(in the rows, 128 means zero)
Known rows, with every way that one mark hangs from another
[budav dule mureto rovu]: [164 159 106 188 151 163 129  98 129 137 150 141 136  78 153 129 105 153
  64 103 134 149 130 195 101 138 141 126 135 107 129 107]
[rovu lazin]: [108 121 122 131 122 138 120 122 136 128 102 135 125 122 113 134 134 135
 108 131 134 109 140 120 127 122 130 118 109 114 131 154]
[vazes [budav [rovu pime]] [fase mureto]]: [115 136 117 160  77 152 119 120 160   4  91 139 161 117 129  86 102  77
 111  94  89 129 100 168 137 176 116  58  98 102  72 122]
[fase [mureto lazin pime] vazes]: [ 55 120  69 158  93 140 136  98 139  13 132 101 177 158 109  64 129  73
 176 156 112 141  81 153 127 167 135  85 114 103 153 166]
[kuzetam [budav dule [rovu [pime mureto]]]]: [145 182  94 144 159 132 121 113 168  96 109  78 145  82 141 125  73 162
  68  93 141 150 111 180  88 123 118 113 146  87 122 161]
[kuzetam budav [lazin [rovu [pime mureto]]]]: [ 84 157 101 104 171 111 139 161 179  89  91  96 172 135 119 108  96 135
 142 104 132 105 115 144 102 113 114  88 123 125 156 212]
[kuzetam [lazin dule [vazes budav [fase mureto]]]]: [ 72 115 123 148 106 151 107 173 174  34  74 163 182 130 108  68 122  74
 185  95  43 106 130 167 161 190 154  55 104 138 193 174]
[vazes [budav dule]]: [125 128 134 154 125 158 131 128 122 120 124 134 148 101 152 122  91 127
 123 111 103 143 126 156 129 115 140 114 111 128 138 122]
[mureto [lazin rovu]]: [ 82 110 114 119 130 144 155 133 127 104 122 134 167 159 131  98 118 105
 142 139 157 142 105 125 128 123 139  90  79 134 151 166]
[dule [lazin [rovu budav]]]: [121 125 144 169 127 155 115 136 136 127  91 123 168 153 151 109 124 136
 119 123 147 114 132 135 134 126 134  96 102 155 125 141]
[lazin dule [rovu pime]]: [ 98 138 125  89 107 149 132 168 148 120  57 155 187 126 127 104 111 100
 124 101 139 134 153 129 127 143 121  96  99 144 137 143]
[budav kuzetam rovu]: [170 175 108 157 122 148 132 104 127 114 133 133 115 114 162 137 138 124
  85 109 146 167 119 179 128 154 119 102 120 106  85 116]
[dule [budav mureto] [lazin rovu]]: [101 116 143 188 134 163 100 122 120 118 121 151 163 135 165 117 114 127
  89 102 131 111 152 140 102 130 149 120 117 158 145 139]
[budav kuzetam]: [154 153 112 149 129 138 131 111 127 122 133 127 131 130 154 139 134 129
 117 110 139 142 132 156 131 132 125 112 123 119 103 119]
[lazin dule rovu [vazes budav]]: [ 81 111 149  84 103 157 124 200 145 104  63 173 179 139 137  95 120  98
 150  96 111 152 139 138 151 131 140  81  80 173 199 158]
[pime [mureto [budav dule]]]: [123 138  98 151 167 149 137 100 131 113 142 106 145 100 148 125  78 165
 101 146 121 151 134 176 113  72 139 129 134 138 162 146]
[mureto [budav dule] [pime [rovu lazin]]]: [ 71 147  75 158 128 168 137  92 117  94  96  93 165 131 143 105  95 161
  94 172 130 160 118 182 117  97 115 109  63 115 135 162]
[pime [rovu lazin]]: [ 90 149 114 117 127 138 112 130 136 120  98  99 143 147 106 121 131 138
  90 140 131 115 119 141 123 126  99 108  89 115 139 148]
[lazin dule rovu]: [ 98 127 131  99 107 155 129 166 133 144  83 160 171 133 134 105 122  96
 128 123 133 142 142 130 135 134 129 107 115 149 164 147]
[vazes [budav dule kuzetam mureto rovu]]: [177 180 103 209 136 185 134  96 126 110 149 148 152  84 191 132  94 143
  62  75 127 174 127 225 113 129 136  92 110 111 103  98]
[lazin [dule budav] rovu [vazes [fase mureto]]]: [ 56  92 128 132  87 163  83 159 160  47  60 173 179 142 128  69 116  65
 137  96  90 117 140 150 128 170 148  69 117 146 188 170]
[vazes [budav kuzetam [rovu lazin]]]: [134 163 115 160  98 168 127 114 134  93 101 146 127 112 160 136 128 122
  73 101 133 156 125 170 138 137 121  71  80 104  89 139]
[fase [vazes [budav mureto rovu]]]: [115 162 117 166 109 164 118 129 129  62 137 144 138 113 138 103 112  94
  95 107 108 150 115 180 125 150 125  87 122 135 144  96]
[mureto pime]: [121 116 110 122 111 128 137 113 122 104 125 123 141 137 142 119 130 128
 151 141 133 147 118 142 132 123 121 129 105 113 121 139]
[kuzetam [lazin dule [vazes [budav mureto rovu]]]]: [113 162 123 147 139 158 122 175 158 101 102 170 161  99 132 102 125 131
 125  82  88 146 144 185 137 168 152  80 103 146 192 153]
[budav dule [kuzetam [lazin rovu]]]: [128 161 102 163 164 162 154 119 131 136 116 151 158 107 163 121 118 116
 130 103 124 136 130 194 119 143 141  85  99 125 142 161]
[fase [vazes [budav dule kuzetam rovu]]]: [137 187 106 184 107 182 126 103 121  66 124 140 133  87 172 114 101  86
  89  93 105 181 112 217 130 164 130  72 109 115 123 100]
[kuzetam [budav mureto rovu] [lazin vazes]]: [123 172 102 175 174 121 126 149 167 107 127 124 126 116 124 114 135 161
 113  93 123 130 115 173 103 163 148 100 144 122 166 184]
[fase [mureto [budav kuzetam [rovu lazin]]] vazes]: [ 91 183  63 208  98 172 125  83 143  34 104 132 132 122 127  99 138  91
  71 148 117 153 116 186 122 165 130  59 137 117 104 151]
[lazin [vazes [budav rovu]]]: [125 136 142 120 118 141 128 153 140  81 109 146 120 118 138 116 131 122
 116 100 113 166 110 158 140 145 134  90  90 138 143 136]
[vazes [budav dule rovu] [fase mureto]]: [124 130 115 195  91 175 118 102 141  40 118 145 155  95 148  85  91  81
 104 106  76 143  95 197 134 168 137  73 114 101 112 120]
[mureto budav lazin]: [ 83 123  95 160 140 145 158 107 117  86 139 115 151 149 133 106 104 137
 134 167 144 156 121 124 129 107 150 102  95 138 133 157]
[mureto budav [lazin dule [vazes fase]] pime]: [ 58  94  81 138 101 162 136 121 138  16  82 140 181 159 139  71 102 109
 174 154 127 175 135 161 157 138 162  72  41 131 182 174]
[lazin [dule [budav mureto]] [rovu pime] vazes]: [ 84 131 126 114 129 156  98 170 159 101  63 168 188 120 135 103 105 133
 103  64 137 127 177 148  99 134 144  94 103 158 175 150]
[budav [dule [lazin vazes]] rovu]: [154 146 138 181 147 153 115 114 137 113 106 138 126  85 146 125 131 141
  83  95 112 153 126 187 121 185 165 117 103 123 156 141]

Rows
[ 89 169  93 151 136 172 156 148 132 121  88 164 178 134 162 103 119 107
 138 133 120 159 156 166 138 132 141  71 102 165 150 174] => [mureto [budav [kuzetam [lazin dule rovu]]]]
[110 169  67 166  86 184 136  97 127  88  75 147 151 114 171 118 122 132
  80 145 148 196 150 183 138 134 127  83  79 110 100 161] => [mureto [budav kuzetam [rovu [lazin dule]]] pime]
[146 161 107 145 130 147 119 117 150 100  90 147 108 112 137 142 159 142
  74  93 149 152 131 178 130 155 134  82  86 102 122 157] => [budav kuzetam [rovu [lazin vazes]]]
[ 77 143 116 135 150 127 143 163 148 127 104 123 149 146 129 105 120 114
 154 127 125 118 111 123 115 136 133  95 131 136 154 203] => [kuzetam budav [lazin rovu]]
[ 96 130 125 127 162 134 132 168 159 119  86 138 154 145 123 102 138 146
 163 112 135 111 127 152 134 128 137  72  93 157 172 178] => [kuzetam [lazin [rovu budav] vazes]]
[164 145 120 239 159 170 101  97 136 148 131 114 172 105 160 125  97 187
  86 100 136 105 155 182 108 123 156 127 136 131 130 106] => [rovu [budav [dule lazin] mureto]]
[ 51 152  98 102 139 152  94 135 143  85 120  68 189 149 128  91  80 133
 104 135 124 144 121 156 109 119 111 104 104 121 197 161] => [pime [mureto [lazin [dule budav]]] rovu]
[ 36 146  60 144  98 141 129 103 139   6 128  65 195 181 102  50 126  76
 162 168 110 145  60 173 123 174 106  78  95 104 160 159] => [fase [mureto lazin [pime rovu]] vazes]
[ 96 116 102 145 148 152 152 126 130 107 141 141 184 155 136 100 112 125
 125 123 163 129 117 143 115 110 145  95  89 137 157 154] => [budav [mureto [lazin rovu]]]
[159 168 108 152 136 139 131 114 147 101 121 135 144 102 133 127 117 148
  71  92 148 137 134 167 104 146 121 111 119 110  91 108] => [budav mureto [rovu pime]]
[ 91 111 129  84 105 147 113 173 166  61  32 172 181 135 116  89 116  84
 141  79 127 124 153 152 146 165 135  65  63 142 168 147] => [lazin dule [rovu pime] [vazes fase]]
[104 135 124 121 107 165 116 165 145 147  73 141 183 141 141  99 110 125
 127 123 150 134 147 135 136 114 123  91 117 155 148 137] => [lazin dule [rovu budav]]
[105 162  97 120 122 157  84 118 166  93  65 119 166 102 143 139  93 147
  70  78 138 119 182 160 105 115 118  93 111 102 132 162] => [rovu [lazin [dule [budav kuzetam]]] [pime mureto]]
[ 95  93 115 133 131 135 125 124 144  44 114 133 144 155 114  97 121 111
 158 117 131 129 115 150 147 155 156  77  63 115 170 155] => [mureto [lazin [vazes fase]]]
[ 98 108 130 115 105 164  97 172 162  90  48 159 177 151 132  84 115 108
 145 100 137 124 150 160 154 137 134  60  81 152 179 142] => [lazin dule [rovu budav] [vazes fase]]
[111 180 108 137 160 108 132 157 178  81  81 111 126 112 111 113 130 145
 127  88 122 134 114 153 109 184 135  86 118 110 129 194] => [kuzetam [budav [rovu pime]] [lazin vazes]]
[160 157 116 192 105 187 123  92 124  61 119 151 138  92 188 119  88  97
  87  85 111 172 117 221 141 155 131  64  80  96  94  99] => [vazes [budav dule kuzetam rovu] fase]
[106 117 106 161 120 145 109  98 120 100 143 128 147 131 163 121 109 149
 119 118 132 136 141 151  99 105 130 137 123 117 127 131] => [dule [budav [mureto pime]]]
[ 88 110 110 166 102 178 116 136 138  54 116 152 202 142 142  82  80  97
 139 102 113 129 141 161 147 134 153  71  75 124 169 125] => [vazes [budav [mureto [lazin dule]]] fase]
[100  94 127 128 120 136 101 129 154  69  76 154 120 135 105 120 136 122
 125 107 123 101 140 144 145 144 144  85  73 111 162 158] => [rovu [lazin [vazes fase]]]
[111 124  65 200  88 159 139  70 132   9 121 126 165 156 167  90 117 100
 145 148 113 154 112 190 141 131 127  75 105 111  81 142] => [vazes [fase [mureto [budav kuzetam] pime]]]
[107 163 109 158 132 178 140 165 143 119 103 176 203 129 168 102 112 107
 135  79 110 138 155 188 136 133 138  64  97 156 164 151] => [vazes [budav [kuzetam [lazin dule rovu]] mureto]]
[125 108 150 199 111 174 105 108 122  70 105 142 158 108 164 110  86 100
 119  99  80 121 132 173 146 154 157  96  80 122 137 115] => [vazes [budav [dule lazin]] fase]
[122 181  77 148 124 175 120 108 148  98  91 128 144 103 153 130 108 147
  50 133 142 173 157 191 129 109 125  84 111 120 139 163] => [pime [mureto [budav kuzetam [rovu [lazin dule]]]]]
[121 108 129 167 112 157 112 125 132  67 132 152 157 136 148 109  96 113
 125  98 105 112 133 163 139 116 133  89  98 130 134 101] => [vazes [budav mureto] fase]
[ 70 113  84 167 142 135 150 120 149  44 128 117 166 157 110  80 125 134
 150 155 120 143 104 139 126 133 164  86 111 144 158 186] => [fase [mureto budav [lazin vazes]]]
[139 177  60 188 169 173 157  65 131  72 158  97 153 102 177 119  77 159
  71 136 153 198 110 221 112 102 144  81  98 106 130 153] => [pime [mureto [budav dule kuzetam rovu] lazin]]
[ 92 158 112 121 131 153 128 174 168 124  48 138 198 128 122  93 108 129
 148 101 135 111 158 142 129 144 122  68  98 146 135 162] => [kuzetam [lazin dule [rovu budav pime]]]
[114 120 122 138 137 136 100 140 162 120  77 123 132 135 109 125 138 177
 117 114 152 105 145 136 134 111 137  94  98 126 149 160] => [rovu budav [lazin vazes]]
[124 181  76 146 178 131 151 108 157  69 119 102 156 119 145 131 100 160
 124 117 123 132 143 185 118 104 122  83 110 130 115 163] => [rovu [pime [mureto [budav [kuzetam lazin]]]]]
